Each row was made from one walk, in order. Every step used is in the known rows, and no mark comes twice. Write each row's walk.
In the rows, zero is written as 128.
Known rows:
sonu lepup: [148 124 116 115 114 136 122 114 130 119 145 138 164 154 152 151 103  91
  91  75  91 133 149 128 100 148 106 111 163 155 171 124 144 137 135  86
 105 157 131]
gutas zosed: [134 110 108 114 131 146 134 132 160 142 144 128 177 168 133 165 106 145
  77  98 131 150 140 130 134 134 126 126 136 147 154 125 150 118 136 109
  65 152 139]
tutasob gobaz dibedu lepup gamu pode: [150 118 102  81 131 200 124  83 148 133 122 109 187 140 146 199 120 205
 135 117 112 150 143 137 121 143 163 141 159 159  64 148 169 116 157 136
 115 174 143]
sonu zosed lepup losut gobaz: [165 134 130 111 168 155  98  83 113  86 115  68 164 150 175 153 112 153
 112  47  77 162 123 123 121 144 143 159 206 115 113 148 169  94 150 116
 127 125 150]
tutasob gobaz: [146 115 152 103 121 151 143 142 131 154 139 110 134 145 151 124  94 181
 109 117  68 141 160 127 130 142 124 132 147 155 119 131 133 135 122 111
  94 154 119]
sonu zosed lepup gamu pode: [168 124  99  62 157 178  95  73 174  80 151  78 191 137 170 217 126 167
 137  82 134 120 117 158 114 137 178 100 204 134  89 132 165 100 156 132
 117 148 153]
tutasob gobaz dibedu lepup losut: [128 117 109 133 128 182 133 108 114 146 121 116 166 154 163 166 114 178
 108 109  81 163 147 106 139 167 113 179 142 141  92 159 174 122 176 139
 111 153 137]
zosed gamu pode: [189 103  92  85 110 174 136 120 172 111 137 147 171 119 126 187 147 164
 117 107 128 146 110 127 122 137 164  95 169 109 109 149 127 120 136 112
 122 146 134]
sonu nimo lepup losut gobaz: [153 132 122  82 154 133 102  96  85 136 112 152 154 144 127 122 118 187
  74  40  53 145 127 139  88 164 135 170 174 105 123 142 174 112 124 107
 131 130 141]
lepup gamu pode: [160 124 105  75 118 177 107  99 152 106 138 117 180 119 127 189 129 186
 126  95 121 128 130 156 125 133 162  94 183 129  93 145 144 115 142 139
 104 147 128]
tutasob gobaz dibedu: [157 117 131 125 146 183 136 136 147 157 118 118 146 154 139 151 101 194
 101 125  60 173 166 105 154 160 137 151 138 173 116 139 132 115 160 106
  80 164 110]
gutas zosed gobaz: [139 110 125 102 132 133 153 134 171 143 118 146 212 158 108 181  94 166
 103 108 112 193 124 103 136 128 158 133 135 143 157 117 162 140 140 111
  80 168 138]
sonav pode vafi: [138 158  91  89 127 159  98 151 168 141 104 119 166 160 124 163 111 168
 113 127 143 169 142 145 180 166 115 121 140 134 135 115 153 110 121 146
 109 161 107]
zosed lepup gamu: [130 117 111  89 135 153 115 107 159  94 102 123 158 129 170 175 102 178
 125 114 115 137 144 146 117 156 161 115 205 140  92 123 198 114 180 128
 113 164 156]
dibedu lepup gamu pode vafi: [139 139 104  63 115 186  99 105 172 140  99 112 178 113 142 195 123 189
 141 139 173 141 133 159 148 141 135 127 178 141  88 117 182  95 119 165
 123 164 138]
gutas lepup: [122  85 146  76 129 150 136 155 142 137 132 108 152 165 152 156 127 129
 110  85 136 161 144 110 124 156 125 116 141 182 153 126 126 147 154 115
  92 137 127]
vafi pode: [135 112 124 107  93 153 129 116 140 115 142 151 157 121 139 114 109 151
  73  86 123 116 111 130 119 142 137  92 145 152 114 121 143 100 164 117
 143 168 116]
nimo sonu zosed gutas: [124 162 159 105 162 147 147 133 165 114 146 100 180 151 158 103 115 130
  99  79  92 153 161 118 150 149 153 110 155 141  98 139 123 119 125 106
 131 148 130]
gutas lepup losut: [119  96 125  83 123 158 129 140 120 126 135 103 167 147 157 169 131 151
 103  66 112 161 135 110 137 161 113 118 149 142 136 146 137 138 179 139
  85 115 121]
lepup losut gobaz: [157 124 137 115 128 153 111 105  88 111 106 114 153 127 141 127 116 174
 107  58  64 166 136 112 133 137 128 151 170 118 123 164 149 107 149 124
 119 122 119]
pode vafi: [142 135 126  95 122 157 113 153 170 150  95 127 142 126 135 146 108 168
 105 143 131 157 145 139 170 158 107 129 159 149 140 103 145  92 118 143
 103 157 113]
sonav gutas: [121 139  87 113 102 167 132 133 159 122 156 140 135 146 140 136 129 139
 117 132  93 142 140 148 143 143 151 145 155 159 152 140 145 113 125  99
  94 151 142]
sonu lepup gamu pode: [163 132 100  72 117 164 101  77 138  98 150 118 198 130 139 195 121 146
 119  75 108 124 137 154 101 130 143  88 190 140 123 144 154 123 141 119
 101 153 133]
sonu nimo zosed lepup gamu pode: [167 112  81  70 168 183  88  83 185 115 149 122 203 121 141 198 152 207
 117 100 128 129 110 176  87 172 186  94 208 112  86 111 175 109 151 128
 125 145 159]
sonav pode: [142 135  90  99 121 154 110 143 142 113 135 126 173 174 128 156 123 145
 108  93 118 156 133 136 148 157 137 111 133 128 133 140 139 142 142 119
 117 162 127]
nimo lepup gamu pode: [151 124  99  47 123 172  88  87 136 129 142 150 173 124 102 194 124 198
 114  79 120 120 128 156 100 159 164  99 183 127  72 140 175 118 138 142
 114 154 131]
losut gobaz dibedu lepup gamu pode vafi: [162 150 100  78 141 202  95  81 159 135  61  99 183 124 129 193 122 217
 139 124 142 186 139 136 155 145 152 161 176 159  83 131 187  72 130 156
 127 172 129]
gutas gamu pode vafi: [161 145  99  72 122 184 134 137 178 155 122 118 188 118 117 182 130 173
 138 134 137 162 136 129 158 128 108  93 147 167 134 120 135  86 119 145
  66 137 110]
losut lepup gamu pode vafi: [160 149 105  29 121 194  89 103 176 119  88 113 188 108 147 183 113 212
 142 136 158 125 132 179 161 145 126 112 179 149  83 127 156  91 127 132
 105 146 136]
gobaz dibedu lepup: [128 113 100 135 126 179 131 122 149 140  96 141 152 162 154 169 114 129
 101 124 132 162 138 106 136 172 130 166 136 178 122 136 163 118 162 112
 129 172 147]
gutas zosed nimo lepup losut gobaz: [150 118 107  82 153 158 112  72  97 152  91 131 177 152 125 155  83 190
  64  40  84 195 126 111 117 142 145 163 181  96 108 141 206 109 119 149
 106 128 152]
vafi pode gamu: [140 119 126 119 121 167 140 102 142 141 146 142 170  90 134 111 131 178
  69  86 124 130 102 137 134 120 146  92 146 119 127 112 177 109 152 108
 153 164 125]
gutas tigi: [152 103  96 126 117 164 130 149 138 110 124 119 151 161 147 181 145 156
  96 103 104 158 164 136 113 152 149 121 134 168 132 111 139 109 133 115
  81 138 127]
nimo losut gobaz: [154 127 150 112 125 132 121 102 103 138 102 119 117 118 136 130 112 185
 117  71 105 171 114 134 126 150 142 132 174 124 130 148 164 137 128 114
 117 128 102]
nimo sonu lepup: [138 156 126 119 132 121 134 121 129 131 144 143 182 159 146 120 119  98
 110  64  79 158 161 141  78 154 129  89 161 151 148 122 160 161 123  75
 115 154 115]
dibedu lepup losut: [115 113 106 123 103 158 124 109 114 126 124 128 159 140 164 159 124 134
 104  94 121 135 125 120 127 157 106 146 154 123 112 150 179 137 158 144
 131 136 153]
zosed gutas: [135 128 143  96 113 172 142 141 165 114 119 144 150 118 146 128 102 144
  92 107 105 150 159  89 176 151 140 120 159 146 120 142 119 122 161 118
 112 146 155]
gamu pode: [182 119 106  86 113 184 112 122 159 123 148 129 166 128 126 177 132 149
 121  96 126 137 121 138 128 141 148  94 160 146 134 146 118 120 133 123
 101 134 126]

Which walk is each row?
[138 123 131 122 118 153 116  90  84 117  96 109 155 138 154 131 119 152
 114  70 101 169 130 111 115 139 122 173 167 128 113 160 179 126 141 130
 144 138 148]	dibedu lepup losut gobaz
[115 157 130 101 135 116 126  96 119 114 121 128 188 142 149 132 114 142
 119  66  77 150 171 158  75 143 147  90 181 142 110 128 188 147 137  95
 116 166 110]	nimo sonu lepup gamu
[167 127  99  38 115 192  97  87 147  91 122 121 190 123 153 180 120 188
 140 104 135 104 131 177 128 137 149 104 172 154  80 157 145 125 148 102
 108 140 153]	losut lepup gamu pode
[159 135  84  58 170 185  81 106 204 146 112 116 196 108 138 200 142 228
 120 132 147 149 119 179 127 180 162 109 211 121  92  91 187  78 130 151
 118 149 142]	sonu nimo zosed lepup gamu pode vafi
[127 116  87 141 121 184 122 110 124 127 109 132 171 147 158 175 120 149
  95  99 109 157 127 104 143 174 116 167 147 138 110 159 173 116 187 138
 120 146 139]	gobaz dibedu lepup losut
[169 130 115 136 151 183 111 106 108 115  89 120 161 136 130 152 114 192
  95  70  55 196 146  94 156 157 138 169 160 136 122 169 150  93 178 117
  99 136 110]	lepup losut gobaz dibedu
[168 135 119 130 167 148 129 108 128 141  91 134 133 140 141 147 117 200
  85  74  79 185 118 130 126 175 158 173 158 137 145 146 155 106 150  91
 111 144 106]	sonu nimo losut gobaz dibedu
[149 147  89  30 151 163  88 110 172 155 117 146 174 115 121 189 118 221
 101 116 132 123 126 184 121 165 145 125 186 121  98 105 177  82 104 147
 115 165 129]	sonu nimo lepup gamu pode vafi
[147 110 110  72 133 164 117 105 139 162 100 169 135 145 135 152  82 159
  61  94 104 166 133 124 119 176 146 125 181 122 106 111 184 122 110 147
 131 156 151]	zosed nimo lepup
[175 122 101 105 167 190 105  74 106 140  64 140 159 142 124 156  90 209
  68  60  53 215 135  91 144 180 153 179 180 118  95 158 183  89 158 145
 119 138 134]	zosed nimo lepup losut gobaz dibedu
[173 145 112  76 119 190 103 139 189 151 119 124 169 120 127 182 126 178
 130 136 149 154 125 145 162 148 127 109 166 146 134 117 135  89 110 146
  99 144 117]	gamu pode vafi
[165 163 118 146 164 160 120  91  95 121  95 122 197 155 133 133 123 164
 103  35  30 211 157 104 112 164 145 144 165 143 127 165 172 122 171  84
 105 137 101]	nimo sonu lepup losut gobaz dibedu
[140 125 121  66 109 149 114 113 130 132 107 143 129 123 178 144 105 170
 119 112 142 113 112 168 140 173 108 115 154 145 108 154 159 160 148  86
 106 121 132]	nimo losut lepup
[178 117 104 144 173 200  80  90 129 127  88 114 175 135 126 163 134 203
 104  65  68 212 130  94 138 192 156 158 186 125  92 151 183  89 203 125
 112 125 127]	nimo zosed lepup losut gobaz dibedu
[111 129  70 124 127 178 158 108 182 143 113 155 201 184 128 200 113 148
 116 143 122 210 124  98 144 151 167 196 123 179 142 132 197 124 157 100
 101 188 174]	sonav gutas zosed gobaz dibedu lepup
[129 107 136  29 126 192 129 113 162 102 130 104 199 121 141 192 127 182
 135  79 143 158 143 114 151 140 173  89 174 159  89 145 128 132 171 141
  98 137 154]	zosed gutas lepup gamu pode
[151 146  59 135 160 203 116  88 146 113 106 115 189 163 146 192 122 190
 112  86  77 216 139 109 146 157 171 196 178 146 129 160 194  84 188 106
  68 139 161]	sonav gutas zosed lepup losut gobaz dibedu
[129 122 120  54 161 144 107  71 124 124 107 112 150 147 155 167  73 180
  59  74  97 138 138 152 115 156 157 132 191 112  68 111 204  92 111 159
 137 164 138]	sonu zosed nimo lepup gamu
[131 120 119 126 153 158 143 106 161 128 104 117 182 180 144 187 106 133
 110 109 112 180 117  93 140 160 149 183 133 166 126 126 169 120 150 111
 140 187 145]	sonu zosed gobaz dibedu lepup
[114  97 160  62 125 173 154 156 159 126 121 114 164 146 154 142 117 137
 110  84 135 171 162  79 166 157 138 119 150 180 128 132 110 141 173 122
  92 133 153]	zosed gutas lepup
[126 108 108 100 149 159  91  97 152 118 112 119 171 124 142 172 128 196
 115 108 118 147 138 144 110 178 163  99 208 123  73 110 206 118 176 141
 124 149 142]	nimo zosed lepup gamu
[154 104  98  99 145 167 147 110 175 147 109 118 181 159 153 170  74 148
  58 112 129 188 136 118 153 129 151 122 158 124 149 112 162 111 118 141
  86 146 157]	gutas zosed nimo
[132 115 121 130 128 182 147 118 142 156 107 123 150 169 160 156 105 163
 112 133 101 163 149 105 128 166 129 178 128 182 103 137 165 128 149 115
 118 178 145]	tutasob gobaz dibedu lepup
[120 147 114 133 164 151 141 100 133 132 117 112 215 169 149 171 122 154
 121  76  81 196 122 105 121 165 148 165 139 127  86 154 190 130 160 127
 140 154 122]	nimo sonu zosed gobaz dibedu lepup losut
[176 157 105  79 161 159 130 126 196 141 121  97 184 135 140 167 145 173
 124 120 133 171 121 162 136 140 157  94 169 109  90 120 144  93  90 126
 134 150  95]	nimo sonu zosed gamu pode vafi
[146 120 114 123 142 179 141  71 132 151  52 125 138 142 168 164  97 166
  99  98 131 212 115 102 140 168 155 179 168 136 105 142 202 118 142 133
 148 160 146]	zosed nimo losut gobaz dibedu lepup
[124 133 114  50 132 128 119  90 131 109 106 135 143 116 188 146 104 211
 108 105 126  95 118 204 123 163 135 124 172 127  92 142 180 140 149  90
 120 137 136]	sonu nimo losut lepup gamu
[139 120 137 109 156 163 125 137 171 143 141 151 169 120 125 109 132 171
  62 102  96 144 144 116 148 186 151 122 160 126 118 113 121 117 144 115
 129 140 152]	sonu nimo zosed gutas
[199  97  81  89 144 165 119 115 184 134 157 147 187 124 116 176 173 185
  84 101 118 144  93 153  94 163 175  98 170  91 108 130 128 116 119 111
 141 140 127]	sonu nimo zosed gamu pode
[141 141 123 103 152 161 157 121 159 150 100 134 168 137 153 112 102 151
  96 109  88 199 149 137 126 155 175  90 171 118 107 122 161 145 110 127
 136 146 126]	zosed nimo sonu
[133  99 117 135 140 176 124 113 158 160  94 152 190 152 104 174 128 167
 107 123 115 205 111  84 128 188 154 167 135 155 104 128 186 135 166 121
 144 175 136]	nimo zosed gobaz dibedu lepup
[139 109 157  82 170 156 116 111 115 131 123 101 189 136 138 117 143 189
  88  35  78 188 138  94 129 168 148 153 169 123 112 138 132 126 154 125
 126 111 139]	sonu nimo zosed gutas lepup losut gobaz
